Every row comes from one small tree of marks. The marks that hang from a mark follow it in brackets, in alphabetical order. Every link used is in the known rows. Which tree was each row made from?
(in the rows, 128 means zero)
Known rows
H(G(B) S(A(T Y) P)): [128  92 124 144  64 157 156  92 120 123 141 131  82 161 112 101 168 113
  71 144 126 127]
S(H P(Y)): [137 103  98 116 128 140 120 112 102 149 141  91  68 158 127 128 121 143
 123 188  95 106]
T(A(P(Y) S(G(B) H))): [129 108 124 138 147 161 126 109 130 125 157 114  76 163 140  87 145 119
  84 187  79 132]
S(H): [119  97  94 119 145 151 135  84 101 164 145  91  81 176 143 132 120 129
  93 184  98 126]
T(A(P S(G(B H)) Y)): [113  94 123 141 134 166 128 100 133 132 167 127  98 149 141  76 153 109
  70 174  73 141]
G(B H(S(A))): [141  76 121 160 127 144 168 100  99 160 113 131  69 188 102 118 129 104
  61 159 110 106]
H(G(S(A))): [129  96 103 136 114 157 160  77 105 150 130 116  75 153 110  99 159 124
  65 165 116 148]
H(G(B) S(A(P Y))): [130  98 127 146  79 160 163  94 107 125 138 137  83 154 116 100 166 110
  61 133 120 128]
S(A(T Y) H(G) P): [108  75 104 121  78 147 129  87 119 156 161 111  77 174 146 105 134 132
  89 195  84 127]
A(S T Y): [103  87 126 110 100 180 150  88 145 119 163  95 160 133 159  85 167  91
  79 185  82 149]
S(G H P(Y)): [147 109 105 145 122 136 114 113 117 163 147  93  52 168 141 117 133 144
 128 190  84 125]
A(S(H) T): [107  96 120 119 121 163 153  79 142 143 145  91 130 161 175 108 153  97
  80 205  95 155]
S(A H(G(B)) P): [128  92  99 140 118 134 138 102  97 166 140 128  31 193 129 128 125 146
  88 172 115 122]
B(G(H S(A P(Y)))): [124  96 116 166 117 122 146  98 116 173 108 124  60 154 112 118 157 113
  88 186  86 123]
A(P(Y) S(G(B) H) T): [129 111 155 160 107 152 157 122 144 127 148 121 105 160 184  78 183 104
  96 206  76 141]
S(A G H): [134  91  94 152 140 148 134  92 119 181 141 101  52 203 148 117 111 134
  86 188  74 144]
G(H S(P(Y))): [143  89 110 141 113 136 154 103  95 161 111 112  78 136  98 102 145 115
  94 194  96 118]
B(G(S)): [112 120 107 155 132 141 148  79 115 156 124 115  78 150 128 126 175 111
  87 164 108 145]
B(G(H S(A P))): [114 100 106 168 121 122 150  88 115 182 108 130  58 160 123 125 157 113
  81 180  96 138]
H(G(B) S(A(T) P)): [131 101 118 152  82 153 163  94 123 129 128 133  68 169 112 109 166 122
  69 145 140 132]
G(H(S(P(Y)))): [139  89 110 136 113 144 143  97 114 155 114 101  94 142 108 117 134 116
  91 175 106 115]

Write each row's tree
[134 100 115 153 114 157 180 117  81 130 128 148  69 165 106  95 149 109
  71 153  97 119]
G(B S(A(P Y)))
[123  98  92 136 103 147 162  90 104 160 119 113  68 171 128 114 126 114
  84 199  98 141]
G(S(A(T) H P))
[120  88  98 128  84 152 157  89 101 155 132 110  82 164 127 106 128 106
  85 199  83 135]
G(S(A(T Y) H P))
[125 101 118 137 150 163 124 105 144 130 148 109  95 140 133  76 148 123
  79 188  73 140]
T(A(P(Y) S(G(H))))
[106  97 115 165 112 130 143  82 142 170 117 119  82 164 137 128 159 111
  80 175 100 132]
B(G(H(S(A(T) P))))
[129  79 102 141 116 154 128  91 115 174 158  99  68 192 146 108 112 122
  86 187  56 135]
S(A(Y) G H)
[143 102  99 169 132 134 136 118 107 176 140 128  17 211 139 126 116 145
 101 172  94 130]
S(A G(B) H P)
[146  98 105 172 152 154 150 116 118 154 140 129  44 201 121 105 132 141
  81 150  95 129]
S(A G(B))
[ 95 104 129 121  95 176 158 101 146 111 159 117 159 117 181  75 181  99
  84 182  80 154]
A(P S T Y)
[120 115 121 158 133 153 156 103 140 160 131 124 108 134 178  92 168 115
  84 179  93 174]
A(P S(G(H)))
[158 121 118 159 106 151 144 116 118 130 127 110  67 154 109 115 156 122
 108 143 120 126]
H(S(G(B) P(Y)))
[135 110 115 149 111 145 159  94  91 141 136 138  55 154 108 107 180 127
  83 151 140 135]
H(G(B S(P)))
[139 126  94 151 109 157 141  91 129 147 125 102  81 146 129 125 147 124
 100 146 126 156]
H(S(G P))
[139  98 101 137 105 154 162 112 113 131 116 111  80 150 101  94 141 124
  90 185  94 124]
G(S(A(T) P(Y)))
[117 112 134 129 117 168 160 119 151 105 138 111 141 122 165  75 180 115
  93 191  88 141]
A(P(Y) S T)
[121  88 115 133 131 163 117  96 132 137 168 116  88 156 123  89 142 110
  79 173  83 138]
T(A(S(G(B H) P) Y))
[121 100  98 103 148 163 114  95 128 131 152  89  88 152 123 108 121 122
  89 190  92 131]
T(A(S(H P(Y))))
[145 116 114 162 120 161 154  93 118 141 130 111  78 168 122 118 155 110
  84 140 123 141]
H(S(G(B)))
[135 107 124 144 103 157 159  80 107 131 135 120  81 159 111 116 174 111
  69 134 146 131]
H(G(B) S)
[120 105  98 127 162 175 122  84 145 135 156  96  95 158 130  96 138 122
  73 172  94 157]
T(A(S(G)))
[129  93 101 128 135 147 143 115 104 151 130 108  69 174 138 112 109 139
  92 191  72 110]
S(A(P(Y)) H)
[122 105  97 107 153 169 119 102 136 117 149  94  96 141 111 100 131 130
  89 174  98 133]
T(A(S(P(Y))))
[142  80 140 190 125 142 156 133 134 150 135 145  60 192 135  70 153 136
  81 189  64 109]
S(A(P(Y) T) G(B H))
[123  93 104 149 112 151 133 103 116 168 155 115  68 180 163 101 122 128
  90 185  55 141]
S(A(P Y) G H)
[132  72 122 177 101 142 141 121 129 163 152 141  59 191 131  86 143 131
  89 180  71 119]
S(A(T Y) G(B H) P)
[133 103  97 163 136 137 126 104 126 180 137 116  61 160 138 112 143 147
 108 174 101 144]
S(G(H) P)
[123  98 140 128  94 149 146 100 135 129 150 108 103 155 157  97 177 108
  94 202 105 135]
A(S(H(G(B)) P(Y)) T)
[106 115  96 117 161 174 133  94 136 121 148 111 104 140 138  95 140 127
  74 168 101 150]
T(A(P S))
